In the rows, zero is written as 128.
Known rows, with every way that one mark hangs from another
{k778 k40 k71 {k787 k277 k349 {k442 k139} k959}}: [126,149,150,90,116,146,147,118,120,123,76,141,132,141,126,144,94,127,178,140,116,124,113,98,150,122,101,123,96,157,147,101,114,162,131,147,105,140,138,163,172,115,116,119,116,114,156,112,106,121,121,90,137,113,125,72,130]
{k442 k787}: [147,122,137,116,133,128,128,136,134,132,132,122,125,136,128,130,124,128,120,132,119,136,126,136,133,128,131,131,132,126,125,130,123,125,132,121,131,134,132,131,119,130,130,127,125,119,130,129,124,116,129,121,141,129,149,127,127]
{k56 k644 {k787 k277 k442 k959} k945}: [146,155,150,125,114,158,139,98,113,126,105,146,113,133,143,156,98,127,148,133,122,94,115,126,114,134,147,113,147,126,121,112,89,161,130,150,96,144,124,173,140,148,140,118,127,73,148,123,104,105,133,114,146,132,140,120,109]
{k787 k778}: [132,128,123,117,130,135,134,132,121,124,126,134,130,129,123,126,115,124,127,118,122,130,123,131,137,134,123,122,129,116,127,127,119,135,126,136,118,127,132,134,129,138,132,136,124,121,128,130,133,116,125,126,126,133,134,126,129]
{k488 k787}: [137,128,141,128,130,118,130,125,132,132,118,129,134,132,118,133,131,118,135,123,118,144,131,127,137,128,129,138,123,126,121,137,134,130,125,129,127,128,135,121,138,127,122,117,128,121,135,144,132,130,121,116,131,141,127,124,128]
{k40 {k778 k71 {k787 k349}}}: [117,141,136,99,155,129,130,141,154,112,116,134,144,141,123,129,111,130,135,147,111,131,120,119,135,132,118,119,118,124,147,123,133,127,128,126,118,117,124,145,125,130,112,133,107,134,148,119,126,125,119,109,122,115,140,112,124]
{k442 k139 {k787 k55 {k349 k71} {k959 k282}}}: [154,146,130,96,123,156,137,125,118,122,117,161,118,134,108,141,109,133,135,131,102,158,112,108,154,126,110,155,110,135,137,109,88,154,125,123,124,133,129,140,138,133,110,95,128,88,135,122,123,105,131,111,145,142,172,116,130]
{k787 k55 k277 k332 k349 k488 k778 {k959 k282}}: [141,164,125,65,128,159,140,102,85,113,120,160,132,112,99,153,66,156,182,118,140,148,93,109,134,161,109,129,98,100,126,116,78,169,116,169,90,113,136,176,169,133,114,126,122,73,130,101,134,138,101,104,125,147,176,118,130]
{k442 k139 {k787 k55 k488 {k778 k40}}}: [163,131,133,98,122,151,133,140,125,121,99,126,115,136,115,135,95,128,134,114,120,144,121,121,154,141,108,143,106,116,127,112,100,159,132,129,110,134,123,152,156,148,137,107,131,95,133,129,121,103,133,120,151,142,173,100,119]
{k139 {k442 {k787 k349 k778}}}: [144,125,135,94,128,138,131,128,123,128,117,135,130,143,103,120,107,125,111,131,109,139,111,125,147,128,121,117,127,127,146,147,103,143,142,130,122,123,131,137,125,134,126,147,118,96,125,103,127,89,119,118,120,128,163,117,128]
{k349 k71 k787}: [155,141,134,117,144,128,129,132,138,118,130,139,126,139,125,136,124,123,113,126,102,149,132,132,148,129,130,144,136,109,125,96,141,139,116,112,127,138,136,131,140,137,108,119,127,110,134,124,139,123,131,128,135,125,112,129,145]
{k787 k277}: [137,137,130,121,128,132,130,121,114,136,129,127,126,121,139,131,112,122,142,132,121,129,122,130,137,136,133,122,125,126,123,128,125,143,126,135,128,130,135,137,123,129,126,134,129,127,135,116,119,132,127,127,124,128,127,127,135]
{k71 k349 {k778 k40}}: [138,128,124,113,122,130,129,138,127,138,119,120,124,138,130,122,140,134,120,136,115,135,123,115,127,143,117,118,113,121,126,109,132,142,126,125,114,125,113,134,160,121,122,135,112,152,127,131,132,107,129,134,108,119,136,117,148]
{k778 k40 k71 {k787 k277 k332 k442 k488}}: [139,150,146,80,131,134,147,123,134,119,95,125,134,132,125,151,82,155,179,132,141,128,114,120,135,137,115,123,100,116,135,98,123,150,120,149,94,125,135,175,185,120,117,131,112,115,142,103,122,137,101,95,141,119,118,82,131]
{k349 k71}: [140,135,121,123,130,133,135,129,135,125,130,139,131,132,130,132,131,125,121,132,111,136,130,129,138,130,126,137,125,120,129,113,127,139,126,121,129,127,125,130,138,132,113,121,129,123,127,120,137,128,127,126,131,126,117,131,135]
{k71 k778}: [133,131,123,122,132,126,129,131,125,134,132,124,130,132,122,122,135,128,120,130,114,132,124,128,125,132,129,127,128,115,122,119,132,130,124,126,121,120,132,131,128,127,122,132,119,128,126,125,132,116,125,131,120,130,137,126,137]
{k959 k282 {k787 k332 k442 k778}}: [133,144,132,94,135,135,157,118,113,117,127,140,119,138,112,124,90,145,141,116,141,141,104,137,111,117,125,142,124,119,130,118,104,134,111,143,103,107,142,148,133,132,145,130,117,124,127,124,139,114,105,112,119,146,157,118,137]
{k40 {k778 {k71 k349}}}: [126,139,114,101,137,130,130,141,142,120,127,139,129,133,139,122,128,127,117,142,113,131,125,121,135,140,115,120,122,133,136,119,131,133,125,119,120,119,117,141,118,128,117,127,107,153,133,115,132,111,127,127,115,121,134,123,117]
{k787 k277 k332 {k349 {k71 k778}} k488 k959}: [154,166,113,78,123,144,145,105,105,123,127,154,143,123,103,146,104,146,164,138,107,145,97,110,135,172,117,132,99,93,129,89,107,180,116,152,96,109,142,170,170,121,84,130,116,68,125,86,144,137,110,103,132,122,142,119,139]
{k581 k332}: [144,136,121,117,132,124,125,136,132,128,132,138,137,130,120,125,125,139,134,131,142,137,117,129,118,116,132,135,124,121,127,130,134,125,129,128,124,129,129,121,121,126,121,135,125,130,119,131,131,139,126,131,122,121,122,132,122]
{k488 k639 {k787 k277 k332 k442 k778 k959}}: [160,154,142,74,131,127,167,93,89,120,103,159,149,118,102,144,84,122,186,110,115,144,119,131,144,149,112,139,114,119,117,123,114,158,121,165,99,119,161,155,163,123,109,108,116,76,124,117,141,124,105,93,126,142,133,103,131]
{k442 k139 {k787 k277 k332 k488 k778 k959}}: [165,149,125,74,118,144,157,118,92,125,117,141,125,125,121,144,91,129,161,115,118,138,92,129,147,154,119,143,112,118,125,108,100,166,119,149,99,125,159,169,133,141,120,125,119,68,127,105,120,112,120,96,160,130,166,109,111]
{k778 k787}: [131,127,142,124,142,126,127,134,135,124,120,116,137,136,130,134,125,126,137,132,123,130,122,128,125,120,129,123,132,125,130,129,134,113,126,133,122,127,129,129,126,129,129,137,118,132,138,139,121,127,120,117,132,118,127,120,132]
{k56 k644 {k787 k55 k332 k442 {k488 k639}} k945}: [164,157,134,113,134,154,139,98,130,114,97,150,118,124,106,159,85,151,150,115,151,111,126,124,103,152,135,124,136,95,127,117,79,159,130,142,85,122,115,182,175,144,128,91,129,40,118,111,127,112,116,115,149,143,153,102,97]
{k442 k139 {k787 k488}}: [148,131,126,116,122,129,134,137,135,132,115,124,116,135,125,132,127,124,126,118,124,138,119,127,141,134,127,143,116,131,132,121,114,145,129,120,123,128,135,142,117,133,130,117,131,103,124,119,116,110,133,112,153,129,154,110,109]
{k959 k282 {k787 k55 k349}}: [131,144,133,117,136,144,117,118,126,121,127,137,120,129,107,130,98,139,142,132,136,154,115,116,116,123,125,134,120,126,126,128,96,136,124,131,123,117,114,135,140,133,136,116,129,121,139,128,130,135,112,124,110,152,178,129,130]
{k56 {k787 k488}}: [139,135,133,122,128,135,124,125,139,128,117,111,121,138,133,146,117,136,129,117,131,127,121,128,119,139,136,136,129,109,120,119,112,136,125,127,109,126,118,149,145,140,132,126,130,105,130,118,118,132,126,116,142,130,145,126,111]
{k488 {k787 k55 k349}}: [140,126,142,115,130,131,116,110,127,124,108,140,136,131,94,139,111,124,145,133,119,152,129,110,138,141,116,125,116,119,130,138,115,145,129,134,121,128,124,131,157,120,115,110,129,99,137,128,136,138,114,117,123,145,145,120,132]
{k40 {k778 {k71 {k349 {k787 k277 k332}}}}}: [151,152,126,76,151,127,135,128,124,121,133,146,121,128,140,134,104,138,129,143,110,145,104,128,148,151,123,122,129,113,133,97,139,149,109,123,109,122,142,159,124,132,104,130,96,126,142,97,134,119,120,122,118,120,136,116,138]
{k787 k277 k349 k488}: [135,146,126,105,120,138,120,113,121,129,118,131,132,121,119,137,105,133,159,131,131,133,116,114,137,159,128,114,108,112,136,127,107,163,132,142,118,121,126,156,149,123,114,139,131,102,129,95,122,145,119,115,120,121,146,116,130]
{k787 k55 k332 {k349 k71} {k442 k139}}: [149,131,122,95,121,144,144,102,118,108,103,166,121,135,93,132,103,144,143,137,117,137,115,111,142,139,99,132,104,128,163,105,105,172,126,128,109,117,132,148,158,109,103,109,126,77,121,89,141,122,121,116,141,130,132,98,133]
{k40 {k778 k71 {k787 k55 k277 k332 k349 k959}}}: [139,155,138,67,153,148,133,114,117,103,114,154,149,124,112,151,78,144,175,154,111,137,101,113,138,146,107,122,113,119,138,110,114,146,120,153,99,121,135,167,146,131,101,123,99,91,157,106,129,138,106,102,132,128,155,111,125]
{k56 {k787 k277 k332 {k488 k639} {k959 k282}} k945}: [155,183,133,103,130,152,146,110,108,128,119,138,126,115,131,161,90,147,171,110,148,128,106,130,114,154,141,153,118,99,108,111,79,147,118,158,95,121,144,172,153,155,121,102,125,72,127,109,112,135,116,105,142,134,167,117,107]

Rows
[137,133,147,83,125,145,140,116,136,114,81,147,136,142,86,140,81,130,155,129,119,148,137,102,159,138,94,120,98,123,136,118,110,166,129,142,101,135,123,153,200,120,119,105,123,106,145,120,141,115,110,106,124,150,137,87,137] | {k488 {k787 k55 k349 k442 {k778 k40 k71}}}
[129,135,126,105,127,142,143,144,138,123,114,130,132,134,130,133,110,129,129,125,126,132,135,120,149,128,115,130,113,123,125,111,125,143,126,131,117,138,129,146,166,142,128,122,120,140,137,132,134,118,122,121,134,131,124,107,134] | {k787 {k778 k40 k71}}
[139,145,129,97,109,145,154,105,88,121,100,149,125,128,127,128,96,110,161,116,108,122,112,120,150,135,110,127,117,146,135,114,106,164,125,150,106,131,149,153,124,129,131,124,124,100,136,112,118,100,130,108,133,134,133,103,125] | {k787 k277 {k442 k139} k778 k959}
[143,166,133,81,124,155,141,99,97,121,114,163,127,131,102,137,88,142,159,137,98,150,109,108,145,142,105,134,108,116,127,100,90,170,121,146,108,117,123,160,162,119,101,112,120,94,135,99,131,111,116,115,108,148,151,115,153] | {k787 k55 k277 {k349 {k71 k778}} k442 {k959 k282}}
[169,144,126,92,136,138,137,126,126,140,134,134,130,140,118,128,114,126,124,147,79,153,112,125,155,152,131,124,117,102,131,108,115,164,127,123,127,123,138,150,138,127,100,133,118,101,130,96,131,112,122,114,125,125,156,120,155] | {k442 {k787 k277 {k349 {k71 k778}}}}
[180,169,126,73,141,146,134,106,103,114,127,152,130,122,106,159,89,148,156,122,102,163,102,122,146,162,118,148,121,79,109,70,115,169,107,143,92,120,143,170,167,137,88,112,115,52,138,106,146,124,111,118,139,142,142,123,143] | {k349 {k71 k778} {k787 k55 k277 k332 k488 k959}}
[150,145,138,80,128,135,154,122,121,130,106,143,143,129,106,146,86,137,163,136,121,151,113,112,158,152,113,128,93,105,130,114,121,172,118,149,103,130,151,160,192,129,112,124,111,105,142,110,138,141,104,102,135,134,132,97,147] | {k488 {k787 k277 k332 k349 {k778 k40 k71}}}
[131,129,144,116,123,138,130,111,133,124,104,124,120,149,118,135,108,136,134,131,121,120,127,118,123,131,125,114,129,127,146,125,105,142,131,130,109,129,119,149,148,116,128,132,127,100,134,106,121,122,127,112,130,125,146,111,130] | {k56 {k787 k349 k442}}
[135,145,140,105,142,125,137,119,138,116,97,126,141,131,113,137,106,128,162,110,132,132,132,127,125,133,119,125,119,120,131,125,123,127,132,141,114,114,125,147,151,118,119,116,126,107,118,118,125,125,111,101,122,120,127,93,119] | {k778 {k787 k442 {k488 k639}}}
[153,159,127,87,135,142,139,126,123,106,120,150,134,136,115,149,105,122,134,105,101,150,122,122,151,146,119,145,129,99,116,82,120,159,114,137,101,132,137,154,157,144,103,122,126,74,135,125,144,112,124,110,142,132,128,126,130] | {k349 k71 {k787 k488 k778 k959}}
[145,131,137,108,125,131,121,134,134,131,117,123,123,135,119,131,119,133,118,125,129,138,116,132,133,126,132,135,127,129,129,142,107,130,140,123,121,122,127,139,120,134,125,131,128,99,121,112,120,100,120,120,131,130,152,119,112] | {k139 {k442 {k787 k488}}}
[148,139,132,91,138,129,137,138,139,128,122,135,122,136,128,145,116,151,125,135,133,145,118,114,141,138,116,127,118,119,133,89,141,147,113,120,104,137,134,151,177,123,113,127,106,130,137,120,141,121,119,121,135,113,117,103,144] | {k778 k40 {k71 {k349 {k787 k332}}}}
[155,156,122,106,135,141,121,110,115,125,113,136,132,104,119,142,91,132,169,116,131,147,131,123,144,156,123,131,117,107,113,130,105,154,131,140,123,123,124,152,155,133,112,103,136,93,121,109,127,140,115,124,116,141,146,112,120] | {k787 k55 k277 {k488 k639}}
[142,156,151,90,133,134,134,113,130,121,81,124,140,131,117,139,85,131,187,126,126,131,131,113,140,149,114,118,94,117,141,120,115,159,139,153,111,118,122,163,188,114,112,122,125,107,129,100,118,137,110,98,112,113,138,75,141] | {k778 k40 {k787 k277 k349 k442 {k488 k639}}}
[162,123,129,79,138,143,136,120,114,118,124,146,129,135,87,137,86,144,136,136,123,148,109,122,139,147,114,118,120,103,140,126,98,152,128,141,105,122,135,155,150,128,120,133,119,77,126,104,143,119,113,115,142,138,176,120,136] | {k442 {k787 k55 k332 k349 k778}}
[119,146,143,76,146,131,157,123,131,99,107,150,143,138,121,140,101,145,158,141,121,121,110,127,121,123,108,133,122,137,141,103,132,120,117,144,94,116,140,157,134,122,113,123,95,112,145,121,132,114,113,96,140,122,130,106,115] | {k40 {k778 k71 {k787 k332 k442 k959}}}
[152,133,133,97,126,129,132,128,127,129,123,131,123,131,112,134,115,150,124,128,140,139,105,136,125,129,130,139,122,124,136,137,110,132,132,128,111,116,139,145,127,129,118,134,120,84,114,101,128,107,113,115,142,131,152,116,111] | {k139 {k442 {k787 k332 k488}}}
[129,158,152,100,134,145,139,127,112,133,112,126,134,136,124,139,106,140,166,137,111,139,105,110,132,131,120,134,100,115,120,109,116,142,119,152,109,128,131,149,165,128,120,138,110,135,151,136,114,127,119,108,113,124,158,106,160] | {k71 {k778 k40 {k787 k277 k349 {k959 k282}}}}
[131,159,131,72,153,132,136,128,139,110,116,136,144,129,119,142,86,147,168,147,124,133,100,120,137,157,119,120,104,105,145,112,120,151,119,145,100,108,137,173,140,128,103,139,100,102,143,89,128,145,102,98,130,116,147,102,120] | {k40 {k778 k71 {k787 k277 k332 k349 k488}}}
[131,163,127,69,122,147,166,111,93,117,122,159,132,119,121,143,76,150,168,121,133,136,99,125,142,130,112,135,114,128,126,106,101,152,111,158,98,122,154,173,150,129,123,127,112,110,134,107,131,116,104,99,132,139,133,106,130] | {k787 k277 k332 k442 {k778 k71} {k959 k282}}
[142,153,133,84,113,137,146,96,97,116,112,147,131,119,117,147,90,148,181,123,142,123,108,123,121,149,119,129,111,125,130,108,108,158,122,162,96,118,141,167,155,113,114,129,123,79,126,96,128,131,113,100,139,128,131,112,120] | {k787 k277 k332 k442 k488 k959}
[133,131,145,119,140,128,134,144,137,132,112,111,137,146,125,129,128,133,131,134,111,131,123,124,126,123,124,132,117,112,124,111,139,122,123,132,114,127,124,131,152,133,129,137,110,144,141,146,124,117,123,125,127,121,135,110,147] | {k71 {k778 k40 k787}}
[152,129,137,88,134,154,146,95,116,111,105,158,116,139,96,149,80,152,138,130,125,117,108,116,120,142,122,105,134,102,144,119,87,164,126,140,86,125,118,179,173,128,133,129,117,54,130,112,136,112,112,115,141,141,161,111,123] | {k56 k644 {k787 k55 k332 k349 k442 k778}}
[142,138,124,101,137,124,124,134,144,128,125,136,124,137,130,138,127,130,114,131,121,148,126,115,143,132,122,116,134,126,129,104,135,139,116,113,117,134,130,144,145,123,113,130,114,135,137,121,134,112,122,121,123,117,115,114,132] | {k778 {k71 {k349 k787}}}
[144,129,147,115,144,138,120,138,132,124,108,112,133,141,119,135,114,139,136,136,114,140,124,121,128,125,117,130,121,106,118,112,130,127,127,133,110,132,114,136,160,133,126,125,113,132,145,147,126,119,120,129,124,136,146,110,147] | {k71 {k778 k40 {k787 k55}}}
[131,131,123,111,121,134,131,141,142,133,112,127,127,133,139,135,128,136,126,138,130,133,132,108,137,134,113,115,111,137,131,111,129,143,126,123,117,135,114,143,168,120,122,125,117,158,134,128,131,119,125,125,119,116,119,109,132] | {k778 k40 {k71 k349}}
[157,171,138,97,139,132,133,111,112,122,119,140,136,114,126,150,99,123,168,107,122,148,128,124,146,152,127,142,127,111,106,106,121,154,120,142,115,129,146,154,154,135,105,110,129,80,130,120,126,130,123,110,125,128,137,113,124] | {k349 {k787 k277 {k488 k639} k959}}
[134,142,126,108,121,146,119,112,117,115,115,144,135,118,112,150,104,136,157,119,136,135,123,112,122,142,114,132,120,123,115,117,105,141,129,147,108,126,114,148,157,130,118,115,130,87,132,127,132,131,123,117,137,144,147,129,107] | {k787 k55 k488 k959}
[126,141,138,107,134,134,130,149,158,121,102,114,138,138,128,148,112,140,147,126,139,135,128,115,133,128,120,131,107,117,126,107,130,133,126,133,109,131,121,152,175,132,123,123,119,134,143,132,121,134,114,107,142,120,122,99,121] | {k778 k40 k71 {k787 k488}}
[167,156,131,106,145,130,132,125,125,132,135,136,124,137,131,132,119,121,121,129,82,154,120,133,159,143,134,140,134,93,115,88,138,155,113,117,120,132,146,144,136,137,102,127,118,110,137,114,136,114,126,130,121,132,123,124,159] | {k349 {k71 k778} {k787 k277}}
[126,136,126,120,109,132,138,118,125,122,99,133,115,134,117,127,121,125,141,115,136,122,124,120,133,132,116,135,110,138,145,118,113,152,129,129,113,118,129,145,131,117,130,118,135,106,121,111,119,111,129,113,136,130,130,97,110] | {k787 {k442 k139} k488}
[141,127,145,107,126,115,147,109,122,123,110,140,133,135,103,134,113,135,151,128,132,136,121,129,124,128,122,136,118,126,133,126,130,136,120,137,110,117,144,135,147,112,121,118,121,100,126,121,138,126,112,108,135,140,119,109,135] | {k488 {k787 k332 k442}}
[154,143,126,81,133,153,143,125,111,123,114,141,129,119,123,147,74,150,156,133,130,141,115,121,154,144,109,128,107,105,122,105,113,163,120,146,102,135,136,166,180,142,123,119,116,112,140,114,137,132,108,125,137,142,136,105,139] | {k787 k55 k277 k332 {k778 k40 k71}}
[140,132,132,115,133,141,113,113,131,119,119,136,129,132,103,130,101,133,142,139,130,145,122,114,115,133,124,119,125,124,130,127,104,148,130,131,121,119,116,136,144,129,129,122,130,107,140,122,134,137,116,126,117,142,168,126,127] | {k959 {k787 k55 k349}}
